Every row comes from one small tree of marks. The marks that hang from a mark follow it in brackets, in the order of their numbers. Every link used is in the known rows. Which tree was each row made from?
Known rows:
q_259[q_80[q_911] q_996[q_204]]: [ 1.14 -1.98 -1.37  4.59  2.48  3.63 -0.96  0.22 -0.18  1.72  2.11 -0.87
 -1.14  0.04  2.58 -0.06  5.01  0.87  1.44 -2.90  4.09  2.73]
q_259[q_80[q_911] q_996[q_204[q_320[q_769]]]]: [ 3.20 -2.21 -1.20  0.68  1.48  2.27 -1.63  3.96 -1.53 -2.95  2.94  0.25
 -1.80 -0.04  5.72  1.75  5.47  4.19  4.24 -3.22  1.77  1.51]
q_204[q_320[q_769[q_169[q_715[q_996[q_259]]]]]]: [-1.26  2.64 -0.51 -4.51  0.02 -0.56 -1.04  2.00 -3.39 -1.82 -0.32 -0.21
 -3.00 -0.39  1.63  1.99 -2.02  1.70 -1.90  1.66 -5.19 -3.52]
q_715[q_169 q_996[q_204 q_259[q_80]]]: [ 1.86 -1.73  0.95  3.90  1.48  2.81  3.64  0.37 -1.31 -1.63 -1.97 -2.20
 -4.11 -2.63 -1.69 -3.48 -0.75  1.72 -4.49  2.75 -2.28 -4.08]
q_769[q_169[q_715[q_996]] q_320]: [-2.67  2.69 -0.98 -3.58  1.90  0.15  1.09  0.07 -0.99 -0.32 -2.50  1.65
 -0.70  0.65  0.26  0.50 -1.61 -2.64 -1.77  2.53 -3.49  0.03]
q_169[q_715 q_769]: [-3.27  0.26  1.34  0.48  0.57 -5.92 -1.95 -2.61  0.21  1.77  2.26 -3.99
  2.84  0.82 -3.13  2.53 -0.05 -6.36  0.71 -2.30  1.06  1.89]
q_80[q_259[q_996[q_204[q_320]]] q_911]: [ 2.62 -3.08 -2.40 -1.44 -0.66 -0.63 -1.17  0.10  3.76  4.32 -2.26  0.87
  1.90  0.93  5.66  1.56  6.26  4.41  2.76 -0.68  2.24  4.60]
q_769[q_169[q_715] q_320]: [-4.69  3.63 -1.03 -3.09  2.49 -1.13  0.70 -1.64 -1.74 -0.85  0.14  2.18
  1.65  2.27 -0.39 -0.51 -0.16 -2.99 -0.99  0.87 -2.16  0.56]
q_911[q_80[q_259[q_996]]]: [-2.75  1.18 -2.54 -0.17 -3.39 -2.21 -5.18 -2.68  5.10  7.61  0.27  1.18
  2.77  1.60 -0.83  4.31  1.04  2.94  0.27 -1.61  2.30  1.65]
q_204[q_320[q_769[q_169[q_715]]]]: [-2.02  4.05 -0.23 -4.35  0.74 -3.29 -3.10  0.02 -3.82 -2.31  1.99  0.75
  1.20  0.04  1.20  2.72  1.45 -1.48 -0.26 -1.67 -1.73 -1.47]
q_996[q_259[q_80] q_715[q_169]]: [-1.55  0.97  3.50  1.06 -0.87  0.62  4.00 -1.12 -0.44 -2.25  4.10  0.91
 -0.60 -0.12 -4.76 -3.52 -4.39  0.02 -2.39  3.19 -0.59 -7.75]
q_320[q_769[q_169[q_715[q_996[q_204 q_259]]]]]: [-1.38  1.59 -1.73 -0.15  1.79  3.09 -1.09  0.53 -6.45 -2.76 -2.52 -1.35
 -4.09 -3.09 -1.90 -0.56 -2.41 -0.86 -3.28 -1.62 -3.45 -1.67]
q_769[q_169[q_715[q_996[q_259[q_80]]]] q_320]: [-3.29  1.12 -1.16 -0.52  2.97  1.94  4.64 -0.50 -2.15 -1.11  0.51  0.75
 -3.27  0.51  0.13 -2.22 -2.24 -0.02 -1.44  4.53 -5.07 -5.37]
q_204[q_320[q_769[q_169]]]: [ 0.60  4.53 -0.62 -3.44  1.28 -1.44 -3.13  1.18 -5.18 -2.87  0.48  2.72
  2.64  0.42  0.92  3.52  0.66  1.88 -0.75 -3.33 -0.18 -0.23]
q_996[q_204[q_320] q_259[q_80] q_715]: [ 2.38  1.15 -1.46  1.25 -1.28  1.97  2.59  1.77 -0.42 -3.90  2.64  0.88
 -1.10  2.19 -0.67 -3.86 -1.35  1.21  3.25  3.20 -1.31 -2.09]
q_996[q_204 q_259[q_80]]: [ 0.43  0.32 -2.81  5.02  2.13  3.16  1.90 -0.62 -3.03 -2.10  1.43 -1.28
 -0.85  2.00 -2.67 -2.58  0.77  1.24  0.16 -0.23  0.05  0.15]
q_169[q_715 q_769[q_320]]: [-3.12 -0.50  0.13 -1.44  0.78 -5.23  0.50 -1.47  0.79 -1.36  1.23 -1.38
  3.40  2.62 -0.79  1.06 -0.80 -5.42  3.23  0.14 -1.20  2.75]
q_996[q_204]: [ 0.13  1.92 -2.33  2.52  1.15  1.33 -1.99 -0.54 -2.33 -0.99 -1.56 -0.13
  1.29  1.54 -2.35 -0.08  1.59 -0.90 -0.69 -2.11  1.83  6.26]
q_80[q_259[q_996[q_204 q_715]] q_911]: [ 0.92 -2.46 -0.66 -0.19 -1.88  1.61 -1.22 -1.57  2.37  4.06 -1.55  2.61
  1.32 -0.56 -0.42 -0.63  1.40  1.06  1.97 -2.13  3.76  2.90]
q_80[q_259]: [-0.92  0.70 -1.72 -0.58 -0.04 -3.05 -0.77 -3.38  0.47  3.18 -0.91  2.04
  4.17  2.78 -3.08  2.28  0.74  1.07  0.08 -1.49  1.68  2.85]
q_259[q_80[q_911] q_996[q_204[q_320]]]: [ 2.97 -1.68 -1.70  2.28  1.23  2.14  0.04  2.20  1.54  0.86  2.04 -0.65
 -1.17  0.92  6.72  0.67  6.45  2.65  3.28 -0.84  2.33  2.22]
q_259[q_996[q_715]]: [-2.19  2.99  1.54 -3.57 -3.37  1.23 -2.09  1.96  2.53  1.83  1.84  2.23
  1.01  1.80 -1.78  3.73 -3.63  0.15  0.17 -0.23  0.64  2.78]
q_320[q_769[q_169[q_715]]]: [-4.31  3.84  0.19 -2.04  2.11 -1.72 -3.43 -1.67 -5.46 -1.41  2.54  0.12
  1.19 -1.00 -2.80  2.23  0.10 -2.88 -1.76 -3.79 -0.37 -0.98]
q_169[q_715[q_996[q_204 q_259]] q_769[q_320]]: [-0.50 -3.37 -1.36  0.31  0.40 -0.34  2.44  1.11 -0.01 -2.79 -3.56 -3.23
 -2.22 -0.17 -0.34 -2.05 -2.44 -3.17  1.99  2.72 -4.29  1.90]
q_204[q_320]: [ 0.40  2.53 -1.33 -2.19 -0.35 -2.45 -1.84  1.09  0.92 -0.28  0.75  1.58
  2.51  3.88  1.35  2.69  1.58  1.38  1.03  1.26  0.57  3.43]
q_769[q_169 q_320]: [-1.84  4.01 -1.14 -1.95  2.70  1.24  0.66 -1.00 -3.30 -1.47 -1.55  3.65
  3.76  2.57 -0.30 -0.33 -0.33  0.05 -1.88 -0.86 -0.81  1.53]
q_204[q_320[q_769[q_169[q_715[q_996]]]]]: [-0.47  3.12  0.17 -5.08  0.34 -2.23 -2.89  1.87 -2.92 -1.19 -0.08  0.84
 -1.59 -1.37  1.94  3.94 -0.51 -0.44 -1.64 -0.25 -2.85 -1.28]

Write each row's tree:
[ 2.62 -1.82 -3.25  3.95  3.48  2.06  1.86  0.07 -1.33 -2.01  2.13  0.26
 -0.87  1.99  3.16 -4.32  4.76  2.67  2.26  0.75  1.94 -0.74]	q_996[q_204[q_320] q_259[q_80[q_911]]]
[-1.69 -2.85 -0.06  0.88  1.07 -2.10  4.65 -0.41 -0.09 -1.58  1.46 -2.79
 -2.09  1.18 -0.44 -0.83 -3.01 -2.53  2.85  3.11 -4.00 -3.50]	q_169[q_715[q_996[q_259[q_80]]] q_769[q_320]]
[-1.37 -2.39 -0.27 -1.32 -0.01 -0.15 -1.81 -2.42  2.91  6.51 -0.02  2.23
  2.51  1.31  1.42  3.22  3.15  3.48  0.60 -2.57  4.03  3.08]	q_80[q_259[q_996] q_911]
[-1.46 -1.12 -1.42  4.34  4.37  2.57  1.43 -2.32 -2.67  0.11  4.79  1.56
  0.37  2.83 -0.11 -2.34  1.76  1.49 -0.06 -1.00  3.68 -2.15]	q_996[q_259[q_80[q_911]]]
[ 1.37 -2.06  3.67  2.50 -0.18  3.10  1.36  0.28  1.93  0.12  2.53 -0.18
 -1.23 -3.57  0.50 -3.20  1.07 -1.10 -0.70 -0.76  2.93 -3.87]	q_259[q_80[q_911] q_996[q_204 q_715[q_169]]]
[-2.55  3.64 -0.10 -0.81  1.01 -0.18 -2.02 -1.61 -1.54  3.18 -1.33 -0.87
 -1.29 -1.43 -0.90  1.52 -0.85 -3.54 -3.79  0.07 -0.34 -0.30]	q_769[q_169[q_715[q_996]]]
[ 4.26 -2.43 -3.25  3.80  2.88  3.62  1.81  2.19 -0.48 -1.28  0.05 -0.12
 -3.54  0.63  4.90 -3.22  2.94  3.19  1.31  1.67  1.20 -0.88]	q_715[q_996[q_204[q_320] q_259[q_80[q_911]]]]
[ 3.30 -1.49  0.80 -2.15 -0.50  1.08  0.64  4.21 -1.22 -5.67 -3.67 -0.51
 -4.04 -2.51  1.41 -0.13 -1.46  5.23 -2.65  2.52 -4.53 -1.34]	q_715[q_169 q_996[q_204[q_320[q_769]] q_259]]
[ 0.25  0.64 -0.93  2.75 -0.26  2.16 -0.16  1.31  0.19  1.08  1.37 -2.00
 -1.35  0.46  0.11  2.07  2.97  1.57  0.59 -1.84  0.25  3.25]	q_259[q_80 q_996[q_204]]
[-0.25 -1.22  3.38 -0.83  0.84 -4.39  1.83 -0.88  0.45 -2.41 -1.33 -0.57
  4.29 -0.07 -1.34 -0.12 -1.46 -2.65 -1.32  0.55 -0.68  0.02]	q_715[q_169[q_769[q_320]]]
[-2.15  3.05 -0.30 -2.22  1.10 -0.28 -2.97  0.12 -5.16 -0.34 -0.41 -0.03
 -1.57 -2.20 -1.90  3.14 -1.63 -2.70 -3.09 -2.41 -1.30 -0.55]	q_320[q_769[q_169[q_715[q_996]]]]
[-0.49  1.81 -1.59  1.10 -0.97  3.66  0.31 -0.26 -1.66 -2.81 -0.50  1.67
  0.22  1.46 -4.92 -3.46 -3.77 -0.37  0.26  0.44  0.11  1.63]	q_996[q_204 q_259 q_715]
[-1.15 -1.38  6.41 -4.38 -3.78 -2.65  1.90  2.01  3.94 -0.94 -0.19  0.24
  2.45 -1.25 -0.82  1.10 -5.12 -1.94  0.38  1.72 -1.87 -1.81]	q_259[q_996[q_715[q_169[q_769[q_320]]]]]
[-0.62 -0.19  0.90  0.32 -5.17 -1.50 -2.84 -2.51  6.33  4.39 -1.95  1.42
  0.90 -2.93 -2.92 -0.72 -1.17  0.12 -1.83  0.28  1.98 -2.87]	q_911[q_80[q_259[q_996[q_204 q_715[q_169]]]]]
[ 2.76 -1.88 -1.03 -2.53 -3.08  0.06 -0.36  0.56  4.56  3.09 -1.30  2.90
  1.33  0.34  3.67 -0.61  2.61  2.52  4.12 -0.16  2.15  2.30]	q_80[q_259[q_996[q_204[q_320] q_715]] q_911]
[ 1.38  2.08 -1.75 -1.14 -2.35  1.64  1.00  2.09  0.14 -3.33  0.00  2.05
 -0.40  2.63 -1.01 -3.04 -2.42  1.54  1.49  2.72 -1.23  1.41]	q_996[q_204[q_320] q_259 q_715]
[ 3.31 -0.64  0.11  1.02 -1.36  2.34 -0.20  2.69  2.80  0.17  3.00  1.51
 -1.15  0.09  4.55 -1.30  3.10  0.93  4.29  0.21  2.43 -0.15]	q_259[q_80[q_911] q_996[q_204[q_320] q_715]]
[-1.15  2.36  2.03 -0.48 -2.87  1.75  0.12  1.39  1.71  2.05  4.72  1.62
 -0.53  1.60 -1.84  2.35 -2.14 -0.06  1.87 -0.11  0.82 -0.90]	q_259[q_80 q_996[q_715]]
[ 3.15 -1.34 -0.54  0.42 -1.67 -4.68 -1.21  1.34  1.49  0.47 -2.81 -5.00
 -0.94 -1.25  2.50  1.35  0.80 -4.45  1.92  0.63 -1.84  3.20]	q_169[q_715[q_996[q_204[q_320]]] q_769]
[ 1.55 -1.11  4.57  1.14 -0.32 -3.57 -1.00 -1.02  0.62  1.99 -3.12 -3.75
  1.20 -3.18 -1.67  2.06 -2.61 -2.81 -4.56 -0.76  0.78 -0.95]	q_715[q_169[q_769] q_996]
[ 2.55 -0.90  3.79  0.01 -2.85 -2.86  1.78  0.68  1.54 -3.36 -1.62 -2.55
  1.12 -2.06 -1.14 -3.96 -3.42 -1.59 -0.86  2.03 -1.70 -3.93]	q_996[q_204[q_320] q_259 q_715[q_169[q_769]]]
[-3.02  2.10 -1.41 -1.72 -5.44 -1.12 -4.48 -2.79  5.92  6.73  1.04  3.37
  2.38  1.70 -2.69  2.74 -2.40  0.80  1.38 -0.85  2.97 -0.54]	q_911[q_80[q_259[q_996[q_715]]]]
[ 1.06 -1.24 -1.53  5.15  1.78  4.69  1.83 -1.59 -2.58 -2.39  3.13  2.21
 -0.82  0.86 -2.27 -6.10 -0.21 -1.22  1.68 -0.97  4.05 -2.50]	q_996[q_204 q_259[q_80[q_911]] q_715]
[ 3.48 -2.91  2.24  0.33  0.94 -1.39  2.23  0.71 -0.05 -3.32 -6.42 -2.36
  0.91 -3.25 -0.14 -1.14 -1.28 -2.15 -1.93  1.11 -2.17  1.36]	q_715[q_169[q_769[q_320]] q_996[q_204]]
[ 2.85 -0.55  5.44 -2.14 -5.08 -3.17 -0.20  2.77  4.59 -0.35 -1.21 -3.49
  0.81 -3.75  1.19  1.09 -1.68 -1.32  0.31  0.89 -1.36 -0.58]	q_259[q_996[q_204[q_320] q_715[q_169[q_769]]]]
[ 1.26 -1.33  0.06  2.96  0.10  4.10 -0.28  0.43  0.37  1.22  2.84  1.07
 -1.24 -0.51  0.70 -1.60  1.60 -0.56  2.70 -2.44  4.52  0.46]	q_259[q_80[q_911] q_996[q_204 q_715]]
[ 0.41 -3.46  1.80  3.43  3.68  2.57  2.47 -1.20 -0.27  0.15  0.85 -0.25
 -2.93 -1.49  0.89 -2.86  0.12  1.90 -4.35  2.13  1.92 -6.28]	q_715[q_169 q_996[q_259[q_80[q_911]]]]
[ 0.48 -3.13 -2.12  0.64  0.84  1.10 -1.78 -1.80  1.75  5.27 -2.50  0.58
  1.51 -0.02  1.79  1.02  4.79  2.78  0.89 -3.26  3.95  5.09]	q_80[q_259[q_996[q_204]] q_911]
[ 0.15 -0.65 -1.95 -0.88 -2.24  0.04 -1.36 -0.59  1.86  4.59 -3.21 -0.55
  1.13  0.59 -0.47  2.78  2.29  3.49  0.53 -1.72  0.04  5.33]	q_80[q_259[q_996[q_204]]]
[ 2.81 -2.47  2.68  3.19  0.04  0.07  0.97 -0.01 -0.49 -0.87 -5.07 -5.43
 -1.13 -4.36 -2.47 -1.72 -2.83 -0.82 -4.82 -0.20 -1.43 -1.20]	q_715[q_169[q_769] q_996[q_204 q_259]]
[-1.20 -1.59  0.28 -1.83 -0.42 -3.73  0.75  0.25  1.63 -0.10 -1.43 -1.87
  0.91  0.89  0.22  2.08 -2.42 -4.62  2.24  1.40 -2.31  2.29]	q_169[q_715[q_996] q_769[q_320]]
[-0.29 -0.91  2.03  2.06  1.31  1.59  3.29  0.21  0.18 -0.40  0.38 -1.10
 -2.98 -0.70 -1.89 -1.09 -2.39  2.61 -5.04  3.27 -1.92 -5.37]	q_715[q_169 q_996[q_259[q_80]]]
